Each row comes from the steps of one walk. Every step used is in the known rows, and no mark comes twice. Write the walk behind each row, first mark first.
In the rows, 128 means zero.
Known rows
rekeg-vidu: [121 173 172 132 169 132 128 137 120 137 117 112 148 113 121 129 121 137
 134 163]
ferit-murot: [ 65 118 122 126 130 117 119 112 135  90 135 125 117 175 157 126 138 131
 138 151]
kapu-rekeg-linofu: [129  99 159 150 140 168 130 111 109 137 112 118 126 125  62 156 150 111
 157 166]
rekeg-murot: [131 198 113 128 133 134 128 138 125 108 140 100 113 142 142 134 126 166
 142 169]
vidu-ferit-murot: [ 63 129 124 127 131 141 100 134 125  80 128 124  76 178 157 180 150 171
 153 162]
kapu-rekeg: [124 148 138 129 118 125 149 119 124 128 106 139 126 121  42 131 148 101
 145 166]
murot-rekeg-vidu: [127 170 155 126 170 122 136 129 103 127  91 101 145  96 164 121 137 158
 129 190]
zufe-linofu: [139 111 109 142 122 185 131 120 140 131 134 115 120 134 119 191 161 127
 112 122]
murot-ferit: [132 136 128 124 138 144 106 127 109 118 134 114 161 138 126 175 150 147
 107 123]
ferit-murot-rekeg-linofu-zufe-vidu: [103 150  86 139 192 117 107 104 129  99 104 118 133 181 169 147 100 140
 132 218]
linofu-zufe-murot-rekeg-vidu: [103 219 154 120 189  96 132 125 128 104  95 104 134 142 191 128 142 157
 118 226]
linofu-rekeg-murot: [131 157 119  96 130 131 127 129 134 106 116 124 121 110 121 126 126 169
 129 201]
zufe-vidu-repi: [124 158  94  64 159 119 144 145 124 153 118 112 139 115 113 129  82 119
 114 162]
linofu-rekeg-vidu-ferit: [119 143 170 107 159 157 103 155 117 121  90 133 100  95 105 189 139 189
 141 197]
vidu-rekeg: [129 163  93  86 124 116 146 142 108 144 100 128 123 119 120 109 142 104
 116 165]
linofu-zufe-murot: [ 89 203 128 121 157  88 123 122 167  92 134 132 112 198 169 138 137 127
 109 183]
murot-rekeg-linofu-zufe-vidu-repi: [133 160 102  61 175 107 126 133 116 146  97 108 126 134 155 136 100 135
 117 203]
ferit-murot-rekeg-linofu-zufe-vidu-repi: [101 155  99  60 175 101 121 125 120 126 100 106 120 158 170 134 104 136
 122 215]
linofu-rekeg: [129  76 135  88 124 123 126 117 140 127  97 159 139  89 101 117 129 133
 112 169]

Write each row's walk
[102 172 140 129 171 134  95 119 132  93 140 107 149 195 160 196 160 149
 100 171] : rekeg-linofu-zufe-murot-ferit
[103 191 122 107 170 127 104 125 121 102 125 107 146 190 156 186 167 136
  95 190] : vidu-rekeg-linofu-zufe-murot-ferit
[ 86 117 103 118 132 108 130 105 113  86 101 113 114 146 205 117 155 157
 131 180] : ferit-murot-rekeg
[131 205 122 126 136 148 119 130 104 101 129  98 147 145  83 182 160 159
 130 180] : kapu-rekeg-murot-ferit
[ 97  80 132 142 153 169 102 114  93  97 103  95  90 146 192 180 164 182
 154 184] : vidu-ferit-murot-rekeg-linofu
[ 92 174 143 134 169 115 114 116 157  97 135 119 112 200 170 154 141 130
 119 189] : rekeg-linofu-zufe-murot
[134 111 124 114 146 161 127 130  97 149 106 108 124 123 123 139 146 114
 134 164] : vidu-rekeg-linofu
[134 159 120  99 140 146 105 128 114 100 124 110 156 124 120 173 149 180
 108 181] : linofu-rekeg-murot-ferit
[ 95  93 106 149 174 173 107 114  97  95 100  93 104 148 182 186 138 180
 152 200] : zufe-vidu-ferit-murot-rekeg-linofu
[117 189 179 134 161 130 145 130 117 137  99 121 147 107  53 131 137 114
 147 194] : kapu-rekeg-vidu
[137  62 121 100 119 169 128 110 150 129 102 148 132  94  94 168 155 131
 100 163] : zufe-linofu-rekeg
[139 145 107 105 126 167 127 124 142 109 118 116 116 115 115 166 147 169
 119 198] : zufe-linofu-rekeg-murot
[109 127 141 123 153 105  93 104 123  99 103 121 103 184 199 138 157 150
 138 199] : ferit-murot-rekeg-linofu-zufe
[127 171 118  66 168 112 133 134 125 152 101 121 127 141  84 142  99 108
 128 207] : kapu-rekeg-linofu-zufe-vidu-repi
[ 64 121 147 116 152 170 101 129 132  87 108 122  90 152 134 207 163 178
 141 202] : zufe-linofu-rekeg-vidu-ferit-murot
[135 155  89 141 190 122 112 113 125 118  99 119 139 156 154 147  96 139
 127 207] : murot-rekeg-linofu-zufe-vidu
[ 92 191 125 112 168 108 123 124 146 106 121 119 109 195 166 145 148 118
 113 207] : vidu-rekeg-linofu-zufe-murot
[ 87 164 151 124 172 116 129 118 109 103  95  99 138 126 183 120 143 160
 136 204] : ferit-murot-rekeg-vidu
[ 56 167 157 130 152 142 111 134 118  85 109 120  88 165 107 182 156 163
 167 204] : kapu-rekeg-vidu-ferit-murot
[ 84 159  83 119 158 108 107 120 116  73  87 118  87 172 205 164 142 186
 138 221] : linofu-zufe-vidu-ferit-murot-rekeg
